Known rows, with every way that one mark hangs from another
kage[neba[deruv letu[moki[veba]]]]: [  9  -6  -1  -2  11   5  -2  -1   5   2  -1  -1  -5  10  -9  14   5 -16
   8   7  -7  -4  -9   2   4]
letu[moki[veba]]: [-12   0   3 -10  16   4   1   5   4   6  -2   2  -2  17  -4  -7   8   3
   3   5  -4  -4   3  -1  -9]
pibi[moki neba]: [-10   3  10   0 -16   7  -4   5  -3  16  -1  -4  14  -3  -3 -24  -2  -5
   8  -5 -10   3   8   2  -6]
letu[moki[veba] neba[kage]]: [-11   2   8  -7  16   8   1 -10   6   7  -1   0  -2  13  -9  11   6 -16
   2   8 -16  -7   6   1 -15]
veba[moki[pibi[neba[deruv kage]]]]: [  4   0   5   1   3   9   2  -2   0   5   0  -2   1  -2  -6 -13   7   9
  -8   0  12   8  -1  11   4]
kage[neba[deruv pibi]]: [ 13  -9   0 -13   0   4  -2   3  -2 -15  -1  -5   0  -8   5 -15   1 -10
  -1   0   4   2 -10  -3  10]
pake[fura[deruv]]: [-12  -1   9  -3   0 -15   5   6  -4  -2   1   5   2  -5  19 -10  -5  44
 -10  -5  17   8  -2  -6   9]
letu[moki]: [-11   0   7 -10  22   3   0   5   0   5   2  -2   2   1  -3 -10   2   4
  -9  -2  -6   0   0  -3  -7]
fura[deruv]: [-14   0   9  -5   5 -16   3   7   4   1  -3  -1   3  -6   8 -13   2  35
 -10  -2  13   3  -1  -5   7]
deruv[neba[letu[moki[veba]] pibi]]: [  5   0 -11  -4  13  -3  -5  -1   0 -12   1  -2  -9  16  -5   4   0 -17
   6   4 -15  -7   7  -3 -11]
pake[fura[deruv[neba[pibi]]]]: [  0  -1   0  -8   0 -20   1   3  -7 -14   3   2  -3  -1  19 -17  -8  31
  -8  -4   8   5   3  -7   4]
letu[moki[pibi[neba]]]: [ -4  -1   8  -9  13   6   4   3  -3  11   1  -2   8   8  -4 -14  -2  -7
  -2  -3   3  -2   0   6 -10]
kage[neba[deruv]]: [  5  -6   5 -10   3   6   1   2   2   1  -2  -4   1  -7   4 -13   3  -5
  -4  -1   3   3  -9  -1   9]
letu[moki[pibi] neba[kage]]: [ -4  -1  10  -9  16   6   6  -9  -1   8   2  -2   0   0  -6   9  -3 -16
 -15   3  -2  -4   0   5 -14]
pibi[moki neba[deruv kage]]: [  5   5   0  10 -18  11  -4  -3  -2  15   1  -5  11  -8  -6  -1   3  -4
   9  -4  -5   1   2   4   2]
fura[deruv[neba[letu pibi]] pake]: [  0   2  -9   1   5 -27   4   8   8 -15  -1  21  -8  -1   6  -1  -4  15
   0   2   1   1  -1  -7  10]
moki[pibi[neba] veba]: [ -6  -1   4  -7 -12   9   7   4   3   9  -6   3   6  19   5 -16   5  -5
  13   4  18  -3   3   9  -5]
pake[fura]: [-11  -2   8  -6   0   2   5   5  -8  -1   3   5   2  -4  18 -11  -6  21
 -10  -8  10   8   0  -5   4]
neba[kage pibi[moki[veba]]]: [ -5   3  -8   5 -19   4  -2  -1  -2  -8  -1   1  -4   2  -2   4   3  -6
   8   8  -2  -3  -2  -2  -5]
letu[neba]: [-10  -3  16 -16   4   7   1  -1   1   4  -1  -4   5  -7   5 -13  -2  -5
 -10  -4  -4   3   9  -3  -5]
deruv[neba]: [ -6   2  -1  -9   7   0   0   1   2   2  -1  -5  -2  -1   7 -20   1  -2
  -9  -6  -6   1   9  -3  -6]
pibi[moki[veba]]: [-12   1   2  -3 -19   4   0   7   1  10  -3   1   0   7  -2 -14   5   5
   7   6  -1  -1   5  -1  -5]
neba[deruv kage]: [  5   1  -3   4   3   8   3  -3   2   1   2  -1   0 -11   4  11   6  11
  -8  -4  12   2  -6  -2  10]
pake[fura[deruv[neba]]]: [ -7   1   3  -5   1 -19   3   2  -4  -2   1   2  -2  -1  19 -15  -6  36
 -10  -5   9   5   4  -5   4]
moki[pibi[neba[kage letu]] veba]: [ -4   3  -3  12 -13  10   8  -5   4   7  -4   3   2  15   1  18   2 -14
  13   3  14  -5  -2  10  -3]
fura[deruv[neba] pake]: [-11   5  -2  -6   7 -25   8   9  11   0  -4  22  -5   1   9 -18   2  25
  -4   2   3   3   2  -5   8]
letu[moki[veba] neba[kage pibi]]: [ -3  -1   4 -10  13   6  -2  -8   2  -8   1  -1  -4  11  -7   9   3 -21
   4  10 -16  -8   5  -1 -15]
deruv[neba[kage letu[moki] pibi]]: [  4   3 -13   8  18  -2  -5  -8  -2 -12   3  -6  -8   0  -5  19  -5 -22
  -6  -2 -19  -5   1  -3 -11]
deruv[neba[pibi[moki]]]: [  3   0  -6  -9 -10  -3  -5   3  -7  -7   2  -6  -2  -3   1 -24  -4  -9
  -3  -1 -12   0   8  -4  -9]

Rows
[  3   3 -13   9   4  -1  -2  -8  -1 -15   2  -5  -7  -6   3  16  -5 -18
  -5  -4  -9  -2   1  -4  -5]
deruv[neba[kage letu pibi]]
[ 14   0 -12   4 -20   6  -3  -1  -3  -8   2   0  -5   0  -4   9   7   2
  10   8   7  -4  -5  -1   5]
neba[deruv kage pibi[moki[veba]]]
[-11   3   6   0 -22   8  -4   5   1  16  -4  -1  11  12  -4 -20   4  -7
  21   3  -8  -1  10   4  -8]
pibi[moki[veba] neba]
[ -9  -1  12  -7   4   7   2   4  -1   5  -2  -2   4   2  -4 -31   3   8
 -10  -1   8  10   4   9  -2]
veba[moki[pibi[neba]]]
[ -5   4  -4  12   1 -18   3  -6  -3  -3   2   2  -6  -5  14  16  -8  26
  -9  -5   5   4   0  -5   5]
pake[fura[deruv[neba[kage letu]]]]
[ 16  -8   7 -16 -14   7  -6   2  -7  -5   5  -6   3 -11  -2 -13  -2  -4
  -2   1  -2   1   7  -3   1]
letu[neba[deruv pibi[moki]]]
[-12   7   1  10 -22  10  -3  -3   3  16  -4   0   8   9  -6  -3   5 -12
  20   4 -11  -3   6   5  -9]
pibi[moki[veba] neba[kage]]
[-10   5   3  17   1   9   0  -6   2   7  -1  -3   9  -5   0  17  -3 -14
   4  -9  -6   1   1   1  -1]
pibi[neba[kage letu]]
[ -6  -2  10   2   3   6   1   3  -2   4  -1  -2   3   0  -6 -14   0   3
  -8  -2   6  10   3  10   0]
veba[moki[pibi[neba[letu]]]]
[ -2   3  -7  -6  -7 -28   3  11   4  -7  -1  21  -5  -1   3 -21  -3  18
   1   6  -4   1   2  -6   5]
fura[deruv[neba[pibi[moki]]] pake]
[ -5   7 -11   1   5 -26   7   3  10 -13  -2  22  -8  -2   8  -4  -1  15
  -3   4   1   0  -4  -6   7]
fura[deruv[neba[kage pibi]] pake]
[ -1  -7   1  -2   1   1  -2   1  -3 -17  -2  -5  -1  -7   3   1  -7 -23
  -2  -1  -6   2 -10  -3   3]
kage[neba[letu pibi]]
[-3 -3 -1  0  9  3  6  2  0  4  0  3 -5 16 -6 16  1 -4  1  5  9 -5 -3  5
 -6]
neba[letu[moki[pibi veba]]]
[ -7   2   8   4  15   7  -4   1   0   9   1  -4  10   3  -6   3  -3 -12
   6  -8 -13   0   4   1  -6]
pibi[neba[letu[moki]]]
[ -7  -4   6   0  18   2  -1  -1   1   1  -2  -5  -1  -1  -6   6  -5 -22
  -4   0 -16   0  -8  -1  -3]
kage[neba[letu[moki]]]
[-7  3  3  2 -5  9  8 -3 -1  8 -2 -1  8 -1  5 -4 -2 -8 -2 -5 14  1 -3  7
 -3]
moki[pibi[neba[kage]]]
[ 16  -9  -3  -3   0   4  -3   0  -3 -16   0  -4  -2  -9   2   5  -3 -16
   0  -1   2   1 -12  -2  12]
kage[neba[deruv letu pibi]]
[ 15  -1  -9   4 -15   5  -3   0  -7  -8   4  -3  -1 -14  -2   6   2   3
  -1   0   4   0  -6  -3   6]
neba[deruv kage pibi[moki]]
[  8  -3   2 -10   6   9   3   3   2  12   0   2   4  22  -6  -8   8  -2
  12   6  11  -6   1   9  -4]
letu[moki[pibi[neba[deruv]] veba]]
[  3  -2  -3   1  -1 -20   0   1  -7 -15   3   1  -5  -3  17   0 -11  27
  -6  -5   7   4   1  -7   6]
pake[fura[deruv[neba[letu pibi]]]]
[ 21  -6  -7   4 -16   3  -6   6  -9 -10   6  -4  -1 -12  -4   9  -3   3
   1  -2   5   1  -3  -3  10]
neba[deruv letu pibi[moki]]
[  2   1  -8  -3  10  -2   3  -3   1   5   0   0  -9  19  -5   7   1 -14
   0   4  -3  -7   5   5 -13]
deruv[neba[letu[moki[pibi veba]]]]
[  8  -4   7   1   3   8  -1   2  -1   4   0  -2   2  -1  -7 -11   4   9
  -6  -2  13   9   1  11   6]
veba[moki[pibi[neba[deruv letu]]]]
[  9  -6  13 -18  20   8  -3  -2   0   7   4  -5   3  -2  -6  -4   3  -2
  -8  -1  -8  -1   6   0  -4]
letu[moki neba[deruv]]
[ 8  3 -1 16  0 12 -2 -6  2  6  1 -2  8 -7 -1 22  1 -7  7 -9  2  1 -2  3
  8]
pibi[neba[deruv kage letu]]
[ 14  -7  -4 -10 -18   4  -4   3  -2  -8  -2  -3  -3   3  -3 -14   4 -13
  13  10  -1  -2  -8   0   5]
kage[neba[deruv pibi[moki[veba]]]]
[  9   4  -2  20 -18  10  -6  -5  -2  14   2  -5   9 -10  -9  20  -1  -9
  11  -5  -7   0   0   5   4]
pibi[moki neba[deruv kage letu]]
[  8   1  -7  16   3   7   2  -5   2   0   3  -1  -3 -13   0  34   2   4
  -6  -6  10   1  -8  -1  12]
neba[deruv kage letu]
[ 15  -8   0  -3  11   4   3  -2  -2   3   1  -3  -3   0  -6  12  -2 -16
  -5   2   4  -2 -15   6   5]
kage[neba[deruv letu[moki[pibi]]]]
[-12   9  -6   4   8 -24   9   2  13   1  -4  22  -7  -1   7  -2   2  20
  -6   3   1   1  -2  -4   7]
fura[deruv[neba[kage]] pake]
[ -1   2 -11  16 -20   3  -2  -3  -3  -9   0   1  -6   1  -5  27  -2 -13
  10   7  -4  -4  -4  -2  -3]
neba[kage letu pibi[moki[veba]]]
[ 13  -4   3  -9   1   9  -2  -7  -1 -11   3  -4   0 -12   2   7   0  -8
  -6  -1   2  -1   1  -3   3]
letu[neba[deruv kage pibi]]
[  7   0   6  -1 -17   9  -6   5  -3  16   1  -5  13  -5  -5 -18   2   2
  10  -5  -3   2   6   3   3]
pibi[moki neba[deruv]]
[-10   4  -5  14  14   5   1  -6   5   3  -1   2  -6  10  -8  35   4  -9
   3   4  -8  -6  -4   0  -6]
neba[kage letu[moki[veba]]]
[ -5   2  -1   3   6 -20  -1   1   5   0  -2  -4  -3  -3   4   0  -2  20
  -8  -4   1   1   4  -4   3]
fura[deruv[neba[letu]]]
[  9   0  -1   9 -24  10  -7   2   0  15  -1  -1   8   9  -9   5   5  -5
  24   2  -2  -3   6   6   4]
pibi[moki[veba] neba[deruv letu]]
[ -6   6  -5  11  19 -20  -1  -7   6   2   0  -4  -6  -1  -4  20  -1  10
  -8  -1  -9  -4   0  -3  -3]
fura[deruv[neba[kage letu[moki]]]]
[ 19  -1 -13  16 -16   5  -5  -3  -7 -10   6  -3  -3 -16  -6  29  -3  -3
   1  -1   3  -1  -7  -2   9]
neba[deruv kage letu pibi[moki]]
[  1   3 -10  10   4 -20  -2  -5   3 -14   0  -5  -6  -7   4  14  -4  10
  -6  -1   0  -2  -1  -6   2]
fura[deruv[neba[kage letu pibi]]]
